What can hang from each mark:
Z232: Z325 Z718
Z658: Z987
Z180: Z325
Z718: Z232
Z325: Z79 Z107 Z474
Z474: Z718
Z107: Z325 Z987
Z987: Z107 Z474 Z658

Known rows, with every way that one mark hangs from another:
{Z987 {Z474 {Z718 {Z232 Z325}}}}: | -.19 | -.03 | -.15 | -.10 |  .11 | -.13 | -.18 |  .04 |  .10 | -.07 |  .16 | -.09 |  .15 |  .14 |  .01 |  .08 | -.18 |  .09 | -.13 |  .02 |
{Z232 {Z325 Z79} Z718}: | -.17 | -.12 |  .06 | -.05 |  .27 | -.19 |  .15 |  .09 | -.03 |  .04 | -.17 | -.02 |  .00 |  .10 | -.05 |  .13 | -.49 |  .01 |  .00 | -.22 |
{Z474 {Z718 {Z232 {Z325 {Z107 Z987}}}}}: | -.02 | -.09 | -.11 | -.08 | -.13 | -.09 |  .14 |  .17 |  .04 | -.06 | -.04 |  .14 |  .04 |  .03 |  .09 |  .16 |  .13 |  .14 | -.03 |  .09 |
{Z107 Z325 {Z987 Z474 Z658}}: |  .05 |  .11 |  .13 | -.05 |  .06 | -.23 | -.06 | -.18 |  .01 |  .21 | -.02 | -.14 | -.15 |  .01 | -.32 | -.06 | -.10 | -.16 |  .04 | -.22 |
{Z232 {Z325 Z107}}: |  .02 | -.29 | -.01 | -.08 | -.01 | -.03 |  .08 |  .22 | -.11 | -.03 | -.19 | -.01 |  .05 | -.11 | -.13 |  .24 | -.22 |  .03 |  .08 | -.05 |
{Z718 {Z232 {Z325 Z79 Z107 Z474}}}: | -.08 | -.04 | -.05 | -.09 | -.14 | -.07 |  .23 |  .02 | -.01 | -.29 |  .02 |  .02 |  .11 | -.12 |  .23 | -.06 |  .00 | -.23 |  .09 | -.07 |
{Z180 Z325}: | -.02 | -.06 |  .01 |  .05 | -.06 |  .12 | -.18 |  .09 | -.32 |  .27 |  .02 | -.07 |  .04 | -.06 | -.27 |  .12 | -.01 |  .28 |  .04 |  .12 |
{Z474 Z718}: | -.01 | -.08 |  .02 |  .14 | -.01 |  .13 | -.22 |  .11 |  .03 |  .21 | -.02 |  .05 | -.02 |  .09 | -.10 |  .12 |  .03 |  .31 | -.08 |  .18 |
{Z658 {Z987 Z474}}: | -.04 | -.23 | -.03 | -.06 |  .15 | -.08 | -.46 | -.05 |  .00 |  .23 |  .08 | -.27 |  .13 |  .03 | -.14 |  .16 | -.13 | -.07 |  .19 |  .05 |
{Z325 Z474}: |  .02 | -.03 |  .12 | -.08 | -.14 |  .09 | -.17 | -.09 | -.08 |  .05 |  .03 |  .02 | -.02 |  .02 | -.15 |  .03 | -.04 |  .02 | -.03 | -.12 |
{Z474 {Z718 {Z232 Z325}}}: | -.14 | -.14 | -.07 |  .04 |  .02 | -.06 | -.05 |  .19 |  .08 | -.01 |  .02 |  .06 |  .10 |  .14 |  .12 |  .19 | -.05 |  .22 | -.08 |  .11 |
{Z180 {Z325 Z79 {Z107 Z987} {Z474 Z718}}}: |  .17 |  .31 | -.01 | -.03 | -.21 |  .21 |  .18 | -.09 | -.23 |  .01 |  .15 |  .16 | -.03 | -.09 | -.12 | -.20 |  .34 |  .15 | -.10 |  .17 |
{Z474 {Z718 {Z232 {Z325 Z79 Z107}}}}: | -.09 | -.06 | -.12 |  .11 | -.03 | -.01 |  .14 |  .19 |  .09 | -.12 | -.01 |  .06 |  .10 | -.03 |  .24 |  .03 |  .06 |  .07 |  .02 |  .20 |
{Z987 {Z107 {Z325 Z79}} Z474}: | -.06 | -.07 |  .03 |  .13 |  .21 |  .07 | -.21 | -.05 | -.05 |  .22 | -.15 | -.31 | -.13 | -.07 | -.12 | -.11 | -.06 | -.10 |  .13 | -.04 |
{Z474 {Z718 {Z232 {Z325 Z79}}}}: | -.19 | -.06 | -.03 |  .12 |  .06 | -.05 |  .03 |  .12 |  .10 |  .01 |  .04 |  .06 |  .10 |  .13 |  .18 |  .04 |  .00 |  .12 |  .00 |  .17 |
{Z325 Z79 {Z107 {Z987 Z658}} {Z474 Z718}}: |  .21 |  .30 |  .01 |  .11 | -.08 |  .13 |  .06 | -.22 |  .15 | -.09 |  .12 |  .21 | -.11 | -.10 |  .07 | -.27 |  .19 | -.12 | -.08 |  .04 |
{Z718 {Z232 {Z325 Z107}}}: | -.09 | -.25 | -.12 | -.08 | -.12 | -.12 |  .10 |  .23 | -.05 | -.16 | -.11 | -.04 |  .12 | -.13 |  .12 |  .19 | -.07 | -.05 |  .13 | -.02 |
{Z232 {Z325 Z79 {Z107 Z987} Z474} Z718}: |  .04 |  .07 |  .05 | -.29 |  .02 | -.17 |  .42 | -.04 | -.07 | -.23 | -.14 |  .13 | -.07 | -.01 | -.05 |  .00 | -.26 | -.17 | -.08 | -.38 |
{Z658 Z987}: |  .01 | -.33 |  .05 |  .06 |  .07 | -.01 | -.36 |  .07 | -.04 |  .30 | -.06 | -.14 |  .08 |  .01 | -.08 |  .25 | -.01 |  .04 |  .25 |  .13 |
{Z325 Z79 {Z107 Z987} {Z474 {Z718 Z232}}}: |  .08 |  .26 | -.04 | -.03 | -.33 |  .06 |  .23 | -.12 |  .05 | -.16 |  .10 |  .19 | -.03 | -.08 |  .19 | -.26 |  .43 | -.11 |  .00 |  .09 |

Rows:
| -.11 |  .04 | -.11 |  .21 |  .16 |  .07 | -.17 |  .02 |  .10 |  .07 | -.04 | -.23 | -.07 |  .01 |  .16 | -.14 |  .12 |  .00 |  .01 |  .12 | -> {Z987 {Z107 {Z325 Z79}} {Z474 {Z718 Z232}}}
|  .00 | -.19 |  .12 |  .27 |  .11 |  .14 | -.09 |  .08 | -.09 |  .30 | -.31 | -.17 | -.18 | -.09 | -.05 | -.01 |  .06 |  .01 |  .20 |  .04 | -> {Z987 {Z107 {Z325 Z79}}}
|  .01 | -.35 | -.11 |  .04 |  .30 |  .07 | -.66 |  .00 |  .04 |  .26 | -.05 | -.32 |  .06 | -.03 | -.07 |  .19 | -.14 | -.04 |  .20 |  .07 | -> {Z658 {Z987 Z107 Z474}}
|  .05 |  .28 | -.14 |  .09 | -.22 |  .21 |  .13 |  .01 | -.16 | -.19 |  .21 |  .07 |  .09 | -.16 |  .17 | -.19 |  .32 |  .11 | -.09 |  .25 | -> {Z180 {Z325 Z79 Z107 {Z474 {Z718 Z232}}}}
|  .04 |  .20 | -.10 |  .10 | -.25 |  .16 |  .13 | -.03 |  .08 | -.26 |  .11 |  .10 |  .04 | -.12 |  .32 | -.22 |  .30 | -.08 | -.02 |  .15 | -> {Z325 Z79 Z107 {Z474 {Z718 Z232}}}
| -.06 |  .03 |  .13 | -.02 |  .11 |  .05 |  .06 | -.05 |  .04 | -.05 |  .07 |  .12 |  .03 |  .18 | -.02 | -.03 | -.14 |  .07 | -.15 | -.04 | -> {Z232 {Z325 Z79 {Z474 Z718}}}
| -.01 | -.14 | -.07 |  .00 |  .20 | -.01 | -.46 | -.01 |  .10 |  .19 |  .14 | -.19 |  .14 |  .12 | -.08 |  .16 | -.06 |  .10 |  .04 |  .18 | -> {Z658 {Z987 {Z474 Z718}}}
|  .07 |  .25 | -.12 | -.02 | -.07 |  .10 |  .07 | -.06 | -.22 |  .13 |  .16 | -.02 |  .02 | -.12 | -.20 | -.19 |  .22 |  .13 | -.01 |  .24 | -> {Z180 {Z325 Z79 {Z107 {Z987 {Z474 Z718}}}}}
| -.03 | -.13 | -.08 | -.18 | -.19 | -.08 |  .13 |  .10 | -.04 | -.31 | -.02 |  .03 |  .11 | -.10 |  .15 |  .12 | -.06 | -.13 |  .02 | -.14 | -> {Z718 {Z232 {Z325 Z107 Z474}}}
| -.05 | -.01 | -.08 |  .00 | -.09 | -.09 |  .23 |  .10 |  .07 | -.04 | -.01 |  .14 |  .04 |  .02 |  .15 |  .01 |  .17 |  .05 |  .04 |  .15 | -> {Z474 {Z718 {Z232 {Z325 Z79 {Z107 Z987}}}}}
|  .10 |  .09 |  .04 |  .02 | -.20 |  .16 |  .10 | -.09 | -.08 | -.11 | -.01 |  .02 | -.02 | -.19 |  .03 | -.19 |  .11 | -.18 |  .09 |  .00 | -> {Z325 Z79 Z107 Z474}
|  .13 | -.16 |  .09 |  .23 |  .19 |  .18 | -.25 |  .01 |  .07 |  .16 | -.11 | -.13 | -.09 |  .05 |  .12 |  .07 |  .18 |  .03 |  .09 |  .12 | -> {Z658 {Z987 {Z107 {Z325 Z79 {Z474 Z718}}}}}
|  .09 | -.03 |  .01 | -.39 | -.03 | -.18 |  .31 |  .04 | -.10 | -.26 | -.17 |  .13 | -.07 |  .01 | -.13 |  .20 | -.33 | -.06 | -.17 | -.45 | -> {Z232 {Z325 {Z107 Z987} Z474} Z718}
|  .13 |  .32 |  .25 |  .13 |  .00 | -.04 |  .16 | -.25 |  .10 |  .10 |  .05 |  .13 | -.21 |  .09 | -.07 | -.24 |  .17 | -.08 | -.09 | -.10 | -> {Z107 {Z325 Z79 {Z474 Z718}} {Z987 Z658}}
|  .04 |  .18 |  .23 |  .12 | -.09 |  .08 |  .18 | -.06 | -.02 |  .04 | -.01 |  .02 | -.12 |  .10 | -.03 | -.15 |  .18 |  .05 | -.08 |  .00 | -> {Z107 {Z325 Z79 {Z474 Z718}}}
| -.11 |  .01 |  .11 | -.16 |  .19 | -.14 |  .18 | -.04 | -.02 | -.14 | -.06 |  .04 | -.01 |  .13 | -.03 |  .04 | -.47 | -.08 | -.13 | -.36 | -> {Z232 {Z325 Z79 Z474} Z718}
|  .01 |  .27 |  .21 | -.03 | -.25 | -.10 |  .35 | -.16 | -.02 |  .05 |  .02 |  .10 | -.15 |  .13 |  .02 | -.21 |  .42 | -.04 | -.01 | -.05 | -> {Z107 {Z325 Z79 {Z474 {Z718 Z232}}} Z987}
| -.03 |  .12 | -.11 |  .17 |  .27 |  .03 | -.48 | -.10 |  .24 |  .06 |  .21 | -.08 |  .04 |  .05 | -.09 | -.03 | -.28 |  .06 | -.17 |  .06 | -> {Z987 {Z474 Z718} Z658}
| -.01 | -.07 |  .09 | -.11 |  .05 |  .04 | -.05 |  .04 |  .02 | -.08 |  .04 |  .13 |  .03 |  .19 | -.11 |  .16 | -.21 |  .19 | -.23 | -.11 | -> {Z232 {Z325 {Z474 Z718}}}
| -.01 | -.22 | -.08 | -.15 |  .11 | -.14 |  .19 |  .27 | -.07 | -.16 | -.28 | -.02 |  .01 | -.06 | -.06 |  .31 | -.47 |  .04 | -.06 | -.25 | -> {Z232 {Z325 Z107} Z718}
|  .18 |  .21 |  .06 |  .03 | -.13 |  .05 |  .08 | -.26 |  .04 | -.06 |  .05 |  .13 | -.11 | -.20 | -.01 | -.28 |  .11 | -.30 |  .09 | -.09 | -> {Z325 Z79 {Z107 {Z987 Z658}} Z474}
|  .03 | -.16 | -.04 |  .21 |  .35 |  .08 | -.38 |  .01 |  .10 |  .24 | -.06 | -.30 | -.02 |  .05 |  .04 |  .05 |  .05 |  .02 |  .12 |  .19 | -> {Z658 {Z987 {Z107 {Z325 Z79}} {Z474 Z718}}}
| -.05 |  .18 | -.11 |  .01 |  .07 | -.15 | -.30 | -.18 |  .20 |  .10 |  .21 |  .00 |  .00 |  .06 | -.04 | -.08 | -.02 | -.03 | -.07 |  .00 | -> {Z107 {Z987 {Z474 {Z718 Z232}} Z658}}
|  .10 |  .08 |  .07 | -.14 | -.06 |  .02 |  .29 | -.06 |  .00 | -.13 |  .00 |  .21 | -.04 |  .04 | -.05 | -.07 |  .05 | -.02 | -.09 | -.06 | -> {Z232 {Z325 Z79 {Z107 Z987} {Z474 Z718}}}
| -.04 |  .01 |  .00 | -.19 | -.21 | -.14 |  .32 | -.06 | -.05 | -.21 |  .01 |  .09 |  .04 | -.08 |  .13 | -.09 |  .11 | -.25 |  .12 | -.13 | -> {Z718 {Z232 {Z325 Z79 {Z107 Z987} Z474}}}
